Each row was made from one walk, in order. Every step used is in the known rows, and no mark comes twice. Write each row's walk.
Known rows:
somut/vufiged/niza: [  6 -19 -35  17  15 -11  -1  -2  23   2 -18  39   0  15 -21 -31 -17   5
  -7 -18  15  19 -24 -21  29  -3  13 -17 -23   7 -17  25  27 -16  26 -15
   8  18 -22 -28  10 -13 -39  -1]
tisu/fuvuz/pafar: [-31  18 -18  12   9  20   5  -6  13  -7   2  16   3  11 -22  -9  10  35
 -12 -43   2 -10 -19 -15  34  -5   4 -20 -18   3   3  23  20 -22  27 -21
  23  17 -11 -36   2 -12 -32   1]
vufiged/zilutes: [-19  -6 -22   5  20  18 -10   3  21  16  17  10 -15   2 -24 -19   2  27
 -17 -34  10  35 -18 -18  10 -23   3 -16 -29  -5   1  14  16 -31  25 -39
 -13  17 -19 -36  -3 -11 -38  -5]
fuvuz/tisu: [-18  -2 -26   3  22  16   4  -1  21  -6  -5  27  -8   6 -26   8  15  23
 -10 -29  14  20  -7 -15  23 -17   8 -25  -9  -6  -7   5  15 -32  30 -27
  20  26 -29 -41  -3 -21 -41   6]
fuvuz/pafar/repotet/niza/vufiged/tisu/paguzi: [-27  46 -27  14 -17   0  12   5  29   8 -44  41 -26  16 -14 -57  34   8
   7 -20 -12   3 -55  -8   5  -4   4   1   2  -1  12  15  11  -9  22   6
  57  23  -2 -22  18 -18 -27 -18]
fodenel/niza/repotet/pafar: [-29   7  -2  16  -3  11  -3   1  34  -4 -14  20   3  25 -23 -27  -3  12
  -4 -21  16   9 -26  -5  -9   5  13 -16 -17  17 -19   9  33 -27  34   5
  10   5  -3 -44  19 -11 -25   4]
tisu/vufiged/niza/fodenel/pafar/repotet: [-17  -7 -10  -1  -6  20   5   8  31  -8 -19  42  17  17 -17 -61 -13  25
  -7 -14  -5   4 -46  17  10   8  27 -14  -8  12 -13  34  33   0  14  -4
  19   4  -7 -10  15 -12 -22   6]
somut/vufiged/tisu/paguzi/niza/fodenel: [ 18  32 -38   8  -4 -15  12  10  34   2 -60  10 -29  14 -21 -10  -8  12
  -7 -24   6   6 -27 -15  33 -11  19 -29  -9  -2 -17  -1  25 -17  22 -11
  17  12 -24  -8 -38 -20 -41  -9]
fodenel/niza/vufiged: [ -7 -10 -23  21   9  12  -4   3  28   6 -14  19   8  25 -20 -29   2   5
  -1 -14  16   8 -30 -11   6 -18  32 -14 -19  24 -13  19  18 -26  32 -23
   3   8 -18 -37  11 -15 -35  -1]
tisu/paguzi: [ -1  -8 -31   3  12  16  -1  -3  20  -3  12  33 -14   9 -28 -23   0  14
 -10 -29  20   9 -28 -19   9 -20   2 -25 -26 -20  -9   7   0 -20  36 -21
  13   8 -12 -33 -13 -13 -37   0]
niza/vufiged: [ -9 -15 -23  10  15  13  -2   2  15   1  -4  20  -6  12 -22 -34   6   9
  -5 -19  10   6 -27  -8  17 -27  18 -14 -24  12 -11  23  15 -22  27 -29
  12  14 -20 -37  21 -13 -39  -1]
vufiged/tisu/paguzi: [ -9  18 -33   9   6  -3   0  -1  22   2 -14  22 -29   9 -17 -32  -4  21
 -13 -34  14  10 -18 -19  32 -20   5 -31 -23 -22  -1  12   8 -29  35 -18
  24  12 -15 -29 -28 -19 -42 -12]
vufiged/niza/fodenel: [-10  -1 -22  -2  14   1   4   2  26   1  -4  35   3  16 -16  -5 -12  26
 -12 -33  13  32 -22 -15  36 -16  18 -19 -17  -1  -9  18  30  -5  24 -24
   8   2 -13 -14  -9 -14 -32   3]
fodenel/pafar/vufiged: [ -8  -7 -19  13  11  17  -6  -2  26 -12 -19  28  16  15 -33 -62   0  18
  -9 -13  18  -7 -30   8   6 -13   9 -13 -33  26  -9  11  14 -24  33 -18
  22   5 -21 -50  18 -12 -32   3]
sumunod/vufiged/zilutes: [-17  11 -29   9  19  12  -6   7  21   9  -4  11   4   4 -28  -6   1  16
 -18 -25   2  39 -23 -14   2 -25   4 -19 -30  -7  -6  24  20 -42  24 -26
 -24  12 -29 -28  10 -11 -48   6]
somut/vufiged/tisu/paguzi: [ 12  21 -42  15   2  -9  -3   1  20  -1 -41  13 -31   9 -20 -49  -5   6
  -7 -24   8   3 -24 -22  19 -14   5 -28 -19 -14  -9  14  14 -33  31 -14
  20  19 -20 -29 -15 -16 -45  -9]
vufiged/tisu/paguzi/niza/fodenel: [ -3  34 -29   2   1  -6  15   7  34   5 -36  12 -23  15 -18   0  -4  24
 -12 -34   9  14 -23 -14  44 -14  16 -35  -7 -14 -12   1  20 -14  27 -15
  16   5 -20  -8 -52 -22 -37  -8]
tisu/vufiged: [-15 -16 -25   4  12  20  -4   5  17  -7   5  26  12   9 -25 -42 -14  16
 -10 -17   0  10 -27  -2  17 -21  13 -30 -16  12 -20  29   8 -17  31 -24
  12  12 -31 -36   3 -10 -40   9]
fuvuz/tisu/vufiged/somut: [ -1  13 -28   8  12  28  10   2  29  -5  17  59  20   6 -18  -3 -12  22
  -6 -16  -7  29 -29 -17  11 -12  24 -33  -2  19 -19   7  17 -23  21 -16
  10  17 -34 -42 -10 -16 -39  24]
sumunod/vufiged: [-17  -2 -31   9  20   7  -1   2  17 -10 -12  17  12  12 -29  -8  -8   5
 -16 -20  10  28 -23  -9  12 -24   9 -26 -25 -13 -10  23  16 -34  32 -15
  -7   8 -29 -33  12 -13 -47  13]
zilutes/vufiged: [-14 -30 -28  12  16   8  -2   2  23 -13   6  14   8   8 -25 -40 -10   9
 -14 -20  17  12 -24 -14  39 -30  12 -27 -21  10 -16  19   9 -30  29 -32
  -2  10 -46 -40  -9 -13 -40   7]
fuvuz/pafar/repotet/niza: [-44   7 -18   9  -2  14   7   3  27  -2  -8  40  -4  12 -25 -16  20  18
  -5 -32   3  34 -40   0  -1   4  -3   3  -7  -2   8   6  19  -6  29  -6
  37  24 -16 -33  27 -13 -24  -4]
sumunod/vufiged/tisu: [-27  17 -33  19  14  -8  -2   3  17  -6 -36   3  -4  10 -20 -24  -9  11
 -17 -22   5  33 -14  -9  29 -23  12 -28 -19 -15  -4  32  22 -41  30 -12
   1  10 -35 -25   2 -18 -52   0]
fodenel/pafar: [-24 -17 -20  10  14  11  -8  -3  25 -10   3  11  -1  12 -27 -36  -6  27
 -15 -30  19   0 -20   0   9  -9  13 -17 -31   4  -7  12  17 -25  34 -26
  12  13 -23 -47   5 -14 -33   6]
pafar/fodenel/niza: [-15 -20 -19   8   5  24  -3   2  24   0  -6  23   5  24 -24  -2  -2  16
  -7 -32  20  24 -15   0  -3 -18  23 -11 -17   0  -1   5  24 -19  34 -12
   7   6 -13 -30 -25 -15 -26   8]
paguzi/tisu/vufiged/niza/repotet: [-13  -9 -12   3  -6   1  11   7  38   0 -24  48  13  12 -18 -55 -14  10
  -5 -14 -16  -4 -28  -4  41   6  29 -40   8  -7 -18  57  18  -9  26  13
  25  13 -16 -19 -17 -10 -36  -8]
vufiged/somut: [ -3  -7 -26  12  16  16   4  -5  26  -1  33  50   8   9 -19  -2 -20  20
 -13 -36   8  43 -25 -24  18 -11  18 -19 -29  -2 -10   2  19 -18  28 -26
  -9   4 -23 -47  -7 -12 -37  12]
paguzi/niza/vufiged/zilutes: [ -6   0 -20  14  16  12   2  11  33  22  -6  16  -6  13 -21  -7  13  18
  -7 -13  -1  19 -30 -12  16 -19  19 -15 -19  25 -12  17  20 -16  16 -31
  -9  19 -27 -26  -6 -16 -40 -16]
tisu/paguzi/niza/vufiged: [ 13  -6 -28  10   9   8  10   6  31   9 -17  32  -7  18 -23 -22   3   1
   1  -8   9  -5 -41 -11  15 -17  20 -24 -18   6 -23  11   4  -7  26 -15
  19  13 -15 -21 -20 -18 -36 -10]
repotet/pafar/fodenel: [-24   5 -14   5   8  20  -5   7  16  -7  -1   8  -5  15 -26 -15   1  16
  -7 -28   6  15 -18  -2   1 -22   0  -8 -19  -2  -7   6  29 -11  30  -4
  29   8 -13 -41  -5 -12 -22   9]
fuvuz/pafar/fodenel/niza/vufiged/somut: [ -3  18 -22  18 -12  21  10  -2  33   2  -1  47  19  23  -9  -4   2  12
   7 -27 -12  14 -42 -14   1 -10  36   3 -15  24   8  -9  31  -4  20   1
  21   4 -12 -31  -3 -12 -21  17]
vufiged/tisu/fuvuz/pafar/fodenel/niza: [-34  39 -11  21 -11  14   6  -2  20   4 -35   8  -4  25 -10  -2  12  39
  -6 -42  -4  -5 -13  -7  40  -2  21 -15  -4   4  23  21  34 -23  25   1
  29  12   1 -19 -31 -19 -25  -1]
zilutes/vufiged/tisu/fuvuz/pafar: [-32  25 -25  22  -2  -4   6  -3  20  -9 -20  -3  -2   8 -11 -45   4  30
 -14 -33  -9 -16 -20 -22  73 -19  10 -31 -12  16   8  37  21 -31  21 -21
  26  18 -36 -31 -19 -16 -40  -5]

Which walk is each row?
[-32   8 -14  21  -9   2  -1   9  32   3 -46  17 -16  20 -18 -71  18  15
  -1 -13   0  17 -41  19   0   1  21   6  -3  23   6  31  24 -21  23  -9
  35  19  -6 -36  25 -20 -25 -15]	fodenel/pafar/repotet/niza/vufiged/tisu
[-23  39 -19  13  -6  -4  -1   4  35   0 -64  14   5  26 -24 -50   6  24
 -10 -21  12  15 -33  11  11 -19  16  -8  -6  42   1   6  29 -13  29 -11
  36   4 -19 -35   5 -16 -26   0]	repotet/niza/fodenel/pafar/vufiged/tisu
[-39  38 -14  12 -17   5  17   7  27  -6 -46   6  -1  15 -12 -40  23  29
  -9 -37 -15   8 -38  -4  47 -10  10 -12  15  19  14  34  33 -17  13 -11
  32  15 -15 -15  -7 -16 -27  -1]	zilutes/vufiged/tisu/fuvuz/pafar/repotet/niza/fodenel
[-33  27  -6  15  -9  30   8   6  22  25 -18  27 -10  14 -17 -32  47  24
   1 -27 -18   4 -51  -4 -12   4   6   9   2  27  18  36  25 -18   8 -14
  20  26  13 -27  34 -10 -22 -16]	tisu/fuvuz/pafar/repotet/niza/vufiged/zilutes
[  5  -8 -30   8  14   9   9   2  34   2  -2  38  -5  15 -29   1  -8  12
 -10 -23  17   7 -30 -14  19  -8   8 -31 -21 -13 -21  -2   5 -11  33 -16
  12   9 -21 -26 -35 -18 -35  -9]	tisu/paguzi/niza
[-38 -16 -14  11   1  20  -3   6  31  -5 -10  35   1  18 -31 -41   4  18
 -10 -25  14  26 -37  19 -22  10   6   3 -12   7  -3  11  21 -14  28 -14
  17  17  -8 -42  20 -15 -21   1]	fodenel/pafar/repotet/niza
[-14  32  -9  14   0  13   2  -1  21  -4 -58   1   7  20 -20 -46   9  38
 -13 -29   9 -22 -22   8  31 -11  20 -20 -16  31   3  33  35 -30  21 -16
  27   1   1 -27  -7 -15 -32   0]	niza/fodenel/pafar/vufiged/tisu/fuvuz
[ -4   5 -37  18   9 -12  -7   2  18  -4 -40   3 -24   8 -19 -38 -10  16
 -11 -25   3  16 -10 -18  30 -13  11 -20 -21  -1  -9  18  24 -36  29 -23
  16  22 -35 -34   3 -16 -48  -9]	somut/vufiged/tisu
[-25  11 -12  15   3  19  -5   7  27  -3  -8  10  10  26 -24 -14   0  14
  -3 -23  13  13 -23  -9 -11 -13  11  -7 -11  12  -6   3  33 -16  34   4
  25   3 -16 -39 -12 -14 -18   8]	repotet/pafar/fodenel/niza
[ -6  65 -30   6 -10  -9  20   3  39   0 -64  27  -6  16 -19 -15  11  23
  -3 -22  -5  -9 -42 -15  38 -15   7 -25  -9   7  -3 -10  17  -2  23   4
  50   7 -28 -10 -31 -19 -32  -9]	fuvuz/pafar/vufiged/tisu/paguzi/niza/fodenel
[-29  15 -10  16  -9  25  12   2  17   9 -25  34   4  20 -20 -34  39  17
   3 -23 -11  -8 -48   4   1   5   9   3   3  21   7  34  24  -9  17  -6
  41  19  11 -29  42 -12 -23  -8]	tisu/fuvuz/pafar/repotet/niza/vufiged
[-23   1   2   1  -3  16  11   7  32  -3 -18  15  -9  22 -27  10  -1  13
  -3 -26  -3  13 -20  13   6   0   9 -14 -13   6 -23  11  37  -2  24  15
  24   9  -4 -27  -9 -13 -23   4]	paguzi/niza/repotet/pafar/fodenel
[ -4  -3 -26   9   5  17   7   7  35  -4  14  50  27   2 -21 -38 -15  18
 -10 -20 -17  14 -32 -23  21  -8  31 -35  -2  -4 -17  30  15 -13  30  -6
  19   7 -37 -41 -35 -11 -38   7]	paguzi/tisu/vufiged/somut
[-31  13  -6  28 -11  13   4   6  23   9 -47  17  -7  25 -18 -66  22  23
  -3 -19  -5  -8 -37  17   7  15  24   0   1  28   8  49  32 -26  18  -9
  31  18  14 -30  24 -19 -26 -21]	fodenel/pafar/repotet/niza/vufiged/tisu/fuvuz
[ -2  66 -19  12  -3  -8  12  11  39   1 -64  21  -7  22 -21 -27   2  14
  -3  -8   5 -12 -41 -12  17 -16   1 -26  -7  20 -21  -2  27  -6  24   9
  51  -2 -18 -18 -31 -18 -28 -11]	repotet/pafar/vufiged/tisu/paguzi/niza/fodenel
[ -7 -15 -25   6  10  -5   8   2  32  -5   0  31  13  14 -15 -29 -20  14
 -13 -20  12  22 -31 -15  56 -32  21 -26 -11  15 -15  26  24 -10  19 -27
  -3   3 -33 -17 -21 -13 -34  10]	zilutes/vufiged/niza/fodenel
[-10  -8 -20  19   9   3  -2  -5  36  -1 -23  53  28  22 -23 -63 -13  15
  -8  -8  17  -5 -38   4  23  -3  14 -15 -30  28  -7  20  19  -9  29  -6
  26   7 -15 -39  15 -14 -27  -2]	fodenel/pafar/vufiged/niza
[-10 -14 -25  11  10   7   2   0  25   5   5  51  18  15 -17 -44 -24  14
  -7  -8   1  18 -34  -7  33 -13  19 -33 -12  13 -19  35  15  -5  26 -13
  15   9 -22 -23  -5 -11 -34   3]	tisu/vufiged/niza
[-19   2 -16   5   4   6   8   7  31 -11 -35  31  20  18 -22 -29  -5  16
 -12 -18   6  15 -42  15   3   2  21  -8 -19 -15  -7  33  39 -18  16   2
   2   2  -5  -8  29 -15 -31  12]	sumunod/vufiged/niza/fodenel/pafar/repotet
[ -7  45 -19  24 -12   3  -1   9  30   9 -43  16 -17  30 -13 -53   8  -1
   7  -8  -2 -15 -37 -11  -3 -19  20  -9  -5  13  -1  12  27 -17  30  17
  43   3   4 -25 -23 -19 -21  -5]	repotet/pafar/fodenel/niza/vufiged/tisu/paguzi
[ -2 -15 -17  12   0  21  -1   7  22   7 -14  22   3  27 -19 -17   7   7
   2 -18  10  11 -27   4   3 -24  34  -4 -14  17  -3  14  23 -14  28  -8
   7   4  -6 -28  -5 -14 -28   8]	pafar/fodenel/niza/vufiged
[ -8  30 -33  17  -4  -7   3   4  29  16 -39  29 -23  21 -18 -48  10   3
   1 -16   3  12 -38 -12  18 -26  12 -17  -2  15  -1  21   6 -18  32 -11
  35  15 -12 -29  -9 -18 -32 -10]	repotet/niza/vufiged/tisu/paguzi
[ -8 -32 -28  19  15  -5   2  -2  32  -1   8  36  14  14 -18 -45 -20   9
 -12 -13  11  21 -26 -16  57 -23  16 -29 -15  14 -16  32  14 -16  24 -21
   1  11 -36 -30 -11 -14 -36  -1]	zilutes/vufiged/niza
[-12  14  -3  14  -2  10  11   6  37  -5 -42  31   9  24 -31 -24   0   6
  -1  -4   5   2 -36   6   1   0   2 -21 -19  31 -31   8  30 -10  26  13
  29   6 -15 -39  22 -11 -30  -7]	paguzi/niza/repotet/pafar/vufiged
[ 17  17 -26  12 -12 -16  13   3  35   1 -57  25 -39  14 -20 -23 -10   5
  -5 -20   2  -5 -25  -4  25   8  14 -33  -6  -2 -22  13  23 -22  23   2
  14  20 -17 -17 -18 -18 -47 -16]	somut/vufiged/tisu/paguzi/niza/repotet
[-19  25 -14  15   5  24   6  -7  15  -5 -23  33  20  14 -26 -32  16  29
  -6 -27   3 -22 -29  -9  26  -9  -1 -18 -21  21   4  22  19 -17  26 -13
  36  11  -6 -37  16  -9 -34   0]	tisu/fuvuz/pafar/vufiged
[  3  -2 -29  10  12   8 -11   4  20  13  -6   9 -17   2 -26 -27   3  17
 -13 -22   4  27 -21 -20  -2 -15   3 -10 -29   7 -10  13  23 -37  21 -36
 -13  26 -28 -38   8 -10 -45  -4]	somut/vufiged/zilutes
[-35  47 -21  16  -5   7  12   2   8  -7 -46  -8   1  16 -16  -5  13  26
 -12 -40 -16   2 -14  -1  38 -13   8 -22  -9 -13  19  45  34 -27  21   7
  30  11  -8 -11  -9 -16 -38   7]	sumunod/vufiged/tisu/fuvuz/pafar/fodenel
[  7  12 -17   6   2  19   4  -1  33  -8  -8  46  32  14 -23 -29 -11  25
 -11 -27   8  13 -42  -4  -1 -12  24  -9 -25  32 -13  -3  29 -10  21 -16
   5  -8 -15 -42   7  -9 -27  23]	niza/fodenel/pafar/vufiged/somut
[  6  27 -27  -6  10  13  20   7  38   1 -22  26 -11  12 -25  43  13  22
  -8 -27  14   1 -24 -16  24 -17  13 -34   4  -7 -18 -14  16 -14  23 -15
  19  15 -19 -15 -46 -25 -35   6]	fuvuz/tisu/paguzi/niza/fodenel
[-29 -19 -18   6   7  21   3   7  23   2  -1  42  -2  16 -30 -11   6  13
  -8 -27  15  45 -34   2 -10   0   3  -4 -10  -5  -3  15  18 -18  31 -16
  15  14  -7 -36  25 -15 -29  -5]	pafar/repotet/niza
[-28  25 -19  27 -14   6   8   0  26  -4 -37   1   6  22  -9 -33   9  29
  -6 -32  -7 -12 -20  -8  57 -16  23 -21   1  22  17  25  29 -29  21  -2
  24  12 -22 -21 -47 -18 -27   0]	zilutes/vufiged/tisu/fuvuz/pafar/fodenel/niza
[-17  33   2  17 -10  18  -7   4  40  12 -35  30   4  22 -25 -39  11  12
  -2  -8   8  10 -41  -6 -27  -4   5  -8 -19  44 -11   7  34 -32  25   5
   7   7   2 -43  25  -7 -26  -6]	fodenel/niza/repotet/pafar/vufiged/zilutes
[ -2   3 -25  20   7  10   5  -1  30  14  14  58  16  21 -19 -16  -3   1
  -1 -19   0  43 -43 -16  -3 -17  25  -6  -8  37 -11   9  18  -8  24 -20
   6   5 -15 -46  12 -12 -29   9]	repotet/niza/vufiged/somut
[-16  26  -9  17   1  23 -10  12  30  24 -13   5  -6  24 -18 -32  21  12
   4 -11  -2  11 -36 -10 -23 -23  19   5 -12  35  -1  10  35 -20  18  -6
  12   7  -3 -33  -3 -12 -19   2]	repotet/pafar/fodenel/niza/vufiged/zilutes
[-43  62 -16  11 -13   5  19   6  18   0 -70  10   4  19 -18  -6  26  27
 -10 -37 -15  18 -36  -2  16   0   9  -9  11  -4  17  39  41 -22  15   4
  28  10   0  -5  17 -16 -33   2]	sumunod/vufiged/tisu/fuvuz/pafar/repotet/niza/fodenel
